What can hang from each mark
rezod: degu
nadamo: degu
vopi: degu
suvap: valek
rivi: degu
degu: betet nadamo paseteg rezod valek vopi
betet: degu
pedam: degu

Every row comes from one small tree of marks. The marks that hang from a mark follow it in brackets, in alphabetical order. Every link used is in the known rows. Which tree was each row made from?
(in the rows, 128 means zero)
Known rows
degu{valek}: [136 131 132  82 135 147 139 108 143 136 154 134 133 120 108 129 110 145
 148  94]
betet{degu{rezod vopi}}: [121 108 137  93 110 144 194  87  64 134 166 161 171 120 127 127 106 150
 126  95]
pedam{degu}: [120 125 136 103 127 144 157 114 106 138 157  91 135 105 117 113 111 139
 154 114]
pedam{degu{rezod}}: [116 124 143 105 124 144 176 108  70 137 158 116 142 100 124 112 104 143
 155 104]
degu{paseteg}: [133 132 148 111 113 143 162  99 134 138 153 145 135 107 108 129 112 145
 142 112]
rivi{degu{rezod}}: [143 111 150 109 122 145 175  98  75 129 163 128 148  94 125 131  96 158
 152 100]
degu{valek vopi}: [135 129 128  68 123 143 155  97 117 143 155 120 131 139 110 136  94 145
 147  79]
rezod{degu{betet valek vopi}}: [141 126 142  60 115 141 164  67  78 148 154 142 148 144 109 102 110 130
 144  70]
rezod{degu{betet}}: [136 125 146  96 112 144 146  79  87 136 154 160 145 115 117  91 131 133
 146 103]
suvap{valek}: [141 114 130 127 113 152 124 103 152 138 147 156 146 112 116 127 109 156
 144 121]
degu{betet rezod}: [127 121 141  93 102 142 163  86  37 131 149 150 142 112 123 115 113 144
 145  86]
nadamo{degu{betet}}: [154 130 145  91 112 141 148  84  91 140 155 116 134 118 114 122 122 121
 149 106]
vopi{degu{betet}}: [126 125 127  91 112 137 152  70  91 132 169 103 142 111 114 122  92 138
 136  96]
rezod{degu{nadamo}}: [139 129 129 116 143 144 148  88 152 135 157 177 133  88 121 102 121 134
 149 108]
degu{betet nadamo paseteg rezod vopi}: [128 129 139  93  96 132 201  46  41 145 150 141 142 111 119 125  92 139
 144  65]
degu{betet nadamo rezod valek vopi}: [130 136 124  67 116 135 178  53  46 145 152 131 138 121 120 130  91 138
 150  49]
degu{vopi}: [131 120 130  82 110 142 160 100 105 139 155 127 128 132 120 133  98 141
 147  94]
rezod{degu{vopi}}: [136 118 140  91 123 143 165  90 104 144 157 164 138 127 120 108 111 135
 146  97]
degu{paseteg rezod vopi}: [131 119 151  99 102 139 195  82  70 143 154 162 141 124 117 133  93 146
 141  82]
nadamo{degu{betet rezod valek}}: [158 134 152  78 117 142 165  78  60 145 155 138 147 121 113 123 116 124
 150  78]

Which tree is each row?
[122 118 155 117 109 143 197  94  94 131 164 175 179  96 115 120 121 151
 120 108] => betet{degu{paseteg rezod}}
[132 130 155  68  95 136 195  58  39 150 149 137 151 139 107 128  94 142
 141  58] => degu{betet paseteg rezod valek vopi}
[162 143 145  76 125 143 147  80 103 145 156 112 141 123 105 125 119 121
 149  88] => nadamo{degu{betet valek}}
[119 130 117  96 128 138 173  82 103 146 157  81 127 106 122 121  89 134
 156  93] => pedam{degu{nadamo vopi}}
[115 123 156  87  91 135 208  59   4 152 152  91 152 124 115 112  93 138
 149  75] => pedam{degu{betet paseteg rezod vopi}}
[136 137 132  86 130 137 173  70 142 149 152 127 131 115 104 142  91 139
 145  76] => degu{nadamo paseteg valek vopi}
[114 133 131 103 117 136 174  69  40 139 152 101 144  88 126 106 104 133
 157  84] => pedam{degu{betet nadamo rezod}}
[159 142 166  89 110 138 186  65  66 150 156 145 150 115 103 125 113 124
 145  80] => nadamo{degu{betet paseteg rezod valek}}
[142 145 145  98 127 137 165  51 131 146 152 161 148 100  99 101 123 129
 143  85] => rezod{degu{betet nadamo paseteg valek}}
[141 131 157  69 107 139 183  50  82 153 153 147 154 140  99 105 110 133
 141  71] => rezod{degu{betet paseteg valek vopi}}
[128 123 153  86  85 136 196  58  22 145 150 145 148 131 116 124  99 142
 141  74] => degu{betet paseteg rezod vopi}
[135 139 141 108 133 140 178  78 130 141 153 169 140  91 108 132 101 142
 145  77] => degu{nadamo paseteg rezod valek}
[146 124 160  84 116 138 207  68  68 148 162 113 156 120 108 144  79 159
 148  66] => rivi{degu{paseteg rezod valek vopi}}
[119 110 123 103 121 138 194  75  79 134 165 160 166 101 130 128 102 144
 128  87] => betet{degu{nadamo rezod vopi}}
[125 135 144 111 133 141 195  77 128 138 166 170 176  84 109 128 114 150
 126  90] => betet{degu{nadamo paseteg rezod valek}}
[130 133 140 122 126 140 178  80 111 137 152 172 135  82 118 127 103 143
 145  97] => degu{nadamo paseteg rezod}
[120 118 138 112 117 134 217  63  85 142 164 166 171  98 120 130 101 147
 124  90] => betet{degu{nadamo paseteg rezod vopi}}
[134 129 149  81 117 140 191  80  83 150 154 153 147 131 107 137  88 148
 144  68] => degu{paseteg rezod valek vopi}
[124 144 135  87 136 136 188  69 129 156 157  77 136 111 103 127  84 138
 153  79] => pedam{degu{nadamo paseteg valek vopi}}
[123 124 120  99 118 139 177  80 122 135 164 133 157 105 123 130 105 143
 127  98] => betet{degu{nadamo vopi}}
